(in the rows, 128 means zero)
Known rows, with every way that one mark hangs from another:
S(Z(E(V) J K M)): [ 97 123 154 142 171 116 129 133 118 143 137  80  99 130 112  96 120 158
 129 111 134 157 154 130 102 150 123 133 148 135 140 110 123 136 119 102
  98 169]
J(K(Z(M S(E)))): [129 134 114  93 145 131  79 110 127 140 114  97 131 116 141 129 122 126
 132 113 111 136 108 133 109 123 128 143 124 134 140 122 125 128 155 110
 106 146]
U(B(P) J(K)): [169 119 107 102 124  88 110 138 173 131  98 148 137 129 140 202 137 124
 128 115 141 157  86 110 129  76 138  96  94 144 135 156 139 155 208 166
 168  81]
E(Z(J S)): [103 120 141 127 148 122 132 122 119 124 133 123 115 131 125 130 131 139
 145 129 138 138 138 124 130 129 132 139 130 113 120 126 130 137 121 116
 137 140]
U(B(P(V W(X))) J(K(Z))): [201 132  99 102 121 109 104 125 167 114  94 159 146 151 127 208 113 133
 134 125 132 150  98 113 128  68 142  84 108 147 117 135 125 165 187 178
 158  88]
W(P): [148 123  96 112  97 133 106 143 146  99 117 207 154 166 125 141 138 124
 123 132 129  85  98  99 136 122 138 134 106 136  99 145 140 113 147 172
 151  72]
W(P X): [190 119  72 108  91 144  90 136 153  98 114 232 156 196 114 134 129 125
 130 134 134  65 113 114 137 108 132 138 112 132  89 146 142 109 145 183
 170  63]
E(S(Z(M))): [ 77 153 134 134 134 133 110 120 114 130 139 142 133 137 132 108 143 126
 131 122 138 102 133 140 134 136 130 166 120 114 129 148 139 113 104 122
 135 131]
M(F Z(K S)): [137  99 133 161 114 122 164 112 116 167 179 104 105 101 141 129 132 119
 135 131 134 141 127 142 160 158 135 112 152  88 127 128 141 103 100  93
 135 121]
J(K): [143 130  90  87 119 141  99 135 139 115 109 144 124 135 149 154 126 108
 141 129 129 126  86 123 129 112 139 150 104 142 129 135 126 114 177 142
 135  83]
J(K(Z)): [152 133  96  77 127 142  83 121 133 124 104 124 124 121 146 154 114 121
 144 123 112 137  85 125 121 112 136 150 111 138 132 128 123 121 174 131
 126 112]
U(J(K(Z(M)))): [152 131  89  77 157 126  74 115 160 148 118 120 122 109 143 161 120 121
 139 107 109 160 105 120 114 104 132 135 121 146 141 145 119 116 178 141
 128 102]
S(Z(J(K))): [124 128 116 110 153 123 110 134 122 127 125 117  92 137 131 132 121 138
 146 118 139 152 116 124 116 124 129 153 126 128 130 124 128 121 150 127
 124 115]
S(E(V Z(J))): [ 93 143 170 134 131 107 159 139 117 108 114 116 134 125 127 121 148 131
 130 136 128 106 147 119 117 145 126 152 131 164 127 140 116 130 100 127
 131 127]
M(F Y Z(J K S(E(V)))): [127  97 165 192 121 124 211 128 106 178 180  72  88  72 115 103 128 114
 107 137 136 152 166 139 146 158 104 100 165  95 141 111 135 118  82  70
 102 173]
J(K(Z(E M))): [138 132 107  92 140 138  74 115 133 134 109  99 134 115 140 136 117 131
 136 118 108 134 101 133 110 120 128 140 117 134 140 123 127 123 170 117
 112 139]
M(Z(J)): [137 109 111 127 114 141 153 140 132 138 141 123 115 127 139 143 128 118
 148 130 121 136 129 122 138 130 132 138 127 105 130 141 127 106 144 123
 135 104]
K(Z(J M(Y) S(E(V)))): [108 124 145 135 145 130 111 123 116 150 122  88 132 101 121  94 128 132
 118 115 101 136 152 134 104 142 105 137 139 123 144 114 131 137 116  88
 102 198]
L(W(P(B V) X)): [174 131  88 100  70 157 105 127 145  80  95 252 177 204 140 141 134 118
 132 142 132  78 114 109 134  98 147 129 108 119  85 138 138 112 120 211
 172  50]
B(P(V)): [151 146 105 140  72 138 134 166 126  66 100 196 168 152 142 166 137 121
 130 158 132  89  99 113 155 118 145 114  97 129 108 142 144 143 163 162
 161  78]
M(F Y Z(J K S(E))): [130  91 156 191 124 125 197 125 105 184 184  69  85  74 118 106 131 113
 115 133 140 151 162 138 146 152 104 100 164  85 139 113 144 115  92  67
 105 169]
B(P(V W)): [172 147  99 148  70 158 135 163 126  52  96 207 166 177 137 167 129 124
 135 167 133  86 102 120 151 115 144 106 105 131  94 128 143 140 148 171
 159  65]
K(J Z(M)): [145 138  95  89 138 134  65 109 123 145 104 107 123 123 130 129 115 141
 148 105  94 148 107 139 106 117 112 147 122 118 148 137 119 124 157 130
 116 139]
U(B J(K(Z(S(E))))): [143 119 118  88 149  80  96 110 167 163 110 107 133 107 133 185 133 120
 130 101 123 164 102 111 115  90 135 114 115 154 138 145 127 154 178 140
 145 120]
H(B(P(V W(X)))): [164 132 107 122  67 140 118 160 150  79  88 209 172 178 161 155 154 122
 149 162 141  95 105 149 155 102 135 117  96 139 112 142 154 145 171 170
 193  71]
J(K(Z(E(V) M(F)))): [139 134 120 101 137 132  89 115 129 133 114 100 131 107 140 131 115 133
 126 123 109 135 103 139 116 132 127 135 121 139 143 121 120 119 150 118
 114 138]
L(W): [140 125 108 107  82 155 105 131 134 106  90 202 145 166 150 144 145 113
 140 137 119 100 107 125 125 118 129 157 104 116 109 151 149  90 137 161
 169  63]
M(Y Z(E K(J) S)): [119 111 136 160 117 140 179 132 120 173 149  72 117  78 101 121 114 118
 106 145 111 142 160 137 129 139  98  98 151  96 142 116 135 141 129  74
  90 188]
M(F Y Z): [150 109 124 176  84 142 166 141 118 149 165 124 113  71 140 122 146 106
 119 154 124 102 126 151 170 147  98 124 128  76 137 141 160  73 116  98
 159 114]
U(B(P) J(K(Z))): [175 121 112  95 128  89  99 128 168 137  95 134 138 120 138 201 128 133
 132 112 129 165  85 113 123  76 136  96  98 142 136 151 136 160 206 158
 162 100]
X(W(P(B V))): [149 138  76 118  96 147 111 151 155  81 115 223 164 195 123 122 131 112
 121 146 124  71  98  91 133  88 139 107  94 144  80 138 143 116 133 192
 164  59]
S(E Z(J K M(F))): [ 99 121 161 159 176  97 120 118 103 158 154  64  84 126 125  86 148 150
 145  96 152 147 152 131 103 152 119 142 158 128 139 122 139 118 102  94
 105 151]
Z(J K M(F Y) S(E(V))): [ 98  98 170 181 164 116 162 123 108 175 165  66  90 107 110  67 135 123
 105 103 147 164 176 133 113 156 110 107 166 120 149  98 130 141  86  74
  78 199]

Rows:
[109 127 138 128 148 125 127 128 129 146 120  85 125 128 109 104 117 141
 118 113 116 149 143 133 102 144 121 116 141 150 149 119 109 144 134 116
  86 161]  Z(E(V) K(J) M)
[107 131 134 144 158 122 107 129 114 153 134  78 100 111 107  97 125 152
 125 116 128 141 142 142 105 139 102 131 144 115 145 118 141 128 136  95
 101 172]  S(Z(E K(J) M(Y)))
[ 78 157 194 147 157 134 174 113 105 125 150 111 107 110 112  96 120 142
 106 129 146 136 165 144 132 135 122 140 134 124 151 126  96 126  66 120
 102 175]  E(S V Z(J(K) M(F Y)))
[192 145  87 146  68 163 128 160 129  52  95 220 168 192 132 163 124 124
 138 168 136  77 110 127 151 108 140 108 108 129  88 129 144 137 147 177
 169  61]  B(P(V W(X)))
[126 114 141 161 122 120 171 102 111 176 172  80 110 100 125 134 123 129
 132 132 136 146 137 144 149 152 128 107 154  99 133 135 127 116  98 101
 115 130]  M(F Z(E(S) K(J)))
[109 137 122 142 135 132  94 144 120 126 132 127 115 116 132  96 146 137
 129 124 125 105 128 145 125 138 105 158 121 104 140 135 157  95 135 110
 144 135]  S(Z(M(Y)))
[ 79 161 195 148 148 132 175 107 100 134 152 110 104 108 104  95 119 148
 110 127 143 134 162 148 135 140 120 135 143 124 149 131  98 131  58 117
 103 177]  E(S V Z(K(J) M(F Y)))
[ 97 152 165 129 148  96 151 131 107 132 119  88 105 123 114 114 132 144
 126 122 128 135 142 126 101 151 121 149 151 171 135 129 111 140 100 116
 101 141]  S(E(V) Z(K(J)))
[110 124 139 114 157 123 128 116 121 127 131 111 107 130 125 137 120 138
 143 126 140 151 132 123 124 121 135 136 130 118 125 120 120 141 132 116
 122 142]  E(Z(J(K) S))
[170 141  62 117  83 167 120 148 137  51 116 214 184 188 161 141 130  94
 158 161 136  84 109 124 162 102 164 117 116 137  83 105 130 138 112 203
 175  53]  P(B V W(X))
[117  92 121 123 151 129 143 127 125 154 140 111  94 148 119 128 114 117
 143 108 145 180 136 106 120 129 145 121 145 127 119 105 123 159 137 106
 101 147]  Z(J K S)
[ 88 117 153 153 164 128 145 134 128 155 130  70 130 102 102  84 115 126
  80 125 118 155 175 139  97 145 104 104 142 134 156  93 116 158 124  85
  64 216]  Z(E(V) J(K) M(Y) S)
[ 72 157 198 146 147 128 168 106 106 123 156 122 117 122 119  98 128 147
 120 125 146 122 155 143 142 149 138 143 140 128 138 134 104 124  53 120
 120 161]  E(S V Z(K M(F)))
[137  90 120 142 160 133 114 124 124 157 159 102  77 143 136 101 131 131
 155  89 155 172 128 124 126 132 135 126 141 107 139 117 133 110 136 115
 117 124]  Z(J K M(F))
[126 139 126 102 137 135  98 119 126 135 112  98 130 103 133 121 118 123
 116 122 106 132 117 135 109 127 120 140 125 139 146 118 120 130 145 107
 100 160]  J(K(Z(M(Y) S(E(V)))))
[ 72 154 159 145 137 145 125 115 110 124 145 132 133 117 122 102 145 135
 129 129 141  93 150 144 141 125 117 156 119  96 136 147 139 113  96 112
 138 160]  E(S Z(M(Y)))
[ 86 152 172 161 143  93 128 131 107 127 136  98 127 112 134  83 161 144
 115 124 127  97 147 148 115 170 111 156 142 147 141 139 137 101  80 109
 131 137]  S(E(V) Z(M(F)))
[105 120 147 140 146 132 115 124 121 151 120  83 142  95 112  96 117 138
 107 124  94 141 156 138 105 149 103 124 139 123 143 105 130 147 118  83
  97 214]  K(Z(E(V) J M(Y) S))
[129  97 138 164 135 113 166 108 119 174 171  71 113  95 131 130 122 125
 122 136 132 157 142 143 141 157 127 101 154  96 134 118 130 120 108  89
 111 142]  M(F Z(E J(K) S))
[130 110 117 122 132 135 156 125 131 153 146 101 111 122 133 141 115 116
 135 127 122 156 136 125 130 130 135 124 137 105 134 125 118 125 140 109
 107 132]  M(Z(J(K) S))
[ 96 139 175 124 135 121 170 128 119 111 129 128 120 121 117 124 120 142
 121 140 127 132 142 126 133 148 139 134 139 146 124 118 107 144  91 116
 125 154]  E(V Z(K S))
[150 116 108  82 147  88  92 112 170 160 111 118 129 110 135 189 127 120
 132 102 123 168  95 112 121  87 137 114 110 146 137 143 127 151 185 145
 151 114]  U(B J(K(Z(S))))
[102  98 139 135 157 114 151 124 119 160 139  89 101 142 116 120 127 116
 139 106 146 170 150 104 109 137 141 122 154 143 120 108 123 166 122  96
  89 158]  Z(J K S(E))
[180 116  67 102  90 137  92 142 156  91 117 228 174 188 139 124 140 116
 136 133 139  77 104 115 143 102 143 127 108 127  92 141 146 124 142 198
 181  61]  W(P(B) X)
[178 133  66 104  83 140 105 143 150  71 121 239 186 191 134 136 130 114
 131 142 140  68 109 101 154  99 158 116 110 136  83 129 131 138 130 211
 169  62]  W(P(B V) X)
[108 121 136 125 160 128 125 136 137 134 117  87 127 131 121 106 118 135
 113 116 122 152 147 129  97 137 125 123 128 150 151 113 106 138 145 121
  87 157]  Z(E(V) J(K) M)
[ 69 169 183 126 123 130 173 123 112  98 127 154 143 126 121 125 130 134
 117 148 132  99 146 134 144 141 139 159 121 145 125 147 103 131  69 138
 137 139]  E(S V Z)
[126 122 132 113 130 129 118 129 126 130 104 106 142 113 125 133 114 137
 134 131  98 140 127 122 112 140 124 138 128 147 126 120 121 142 135 115
 120 158]  K(Z(E(V) J))
[102 139 181 148 149 120 164 118 109 134 145  99 101 100 108  95 119 150
 107 129 129 146 156 148 128 149 113 119 149 122 148 114 109 134  80 104
 107 180]  E(V Z(K(J) M(F Y) S))
[150 130  93  80 153 120  84 116 160 148 113 115 129 104 137 170 117 120
 136 116 107 159 107 117 114 108 133 129 123 154 135 143 119 128 178 138
 127 106]  U(J(K(Z(E))))
[ 95 142 180 155 132 111 154 132 111 121 133 101 126 106 126  98 153 135
 120 131 131 100 150 134 124 152 115 142 140 148 137 135 129 117  88 107
 128 147]  S(E(V Z(K M(F Y))))
[105 139 152 149 123 135 111 116 114 143 129 103 153  85 125  97 132 135
 108 134 100 106 139 152 128 154 104 136 130 119 142 127 139 119 100  94
 124 185]  K(Z(E(S V) M(F Y)))
[136 137  89 108  89 129 121 150 144  73 123 215 184 159 145 144 140 113
 124 140 135  87  94  86 154 113 165 112 105 140  94 127 130 143 133 199
 150  71]  W(P(B V))
[184 146  69 126  82 178 116 140 133  62 112 219 158 200 125 156 115 106
 149 162 129  68 122 123 154 111 146 132 123 144  78 113 124 117 117 181
 159  55]  P(V W(X))
[116 137 171 138 151 129 155 132 117 115 136 110  99 106 122 103 122 147
 116 129 134 140 146 141 127 136 115 134 130 127 151 119 107 111 103 123
 120 152]  E(V Z(J(K) M(F Y)))
[121 117 155 159 127 120 188 113 116 159 166  84 115  99 129 131 118 126
 117 139 134 147 145 141 145 156 132 112 147 114 139 128 112 114  92 109
 109 133]  M(F Z(E(S V) J(K)))
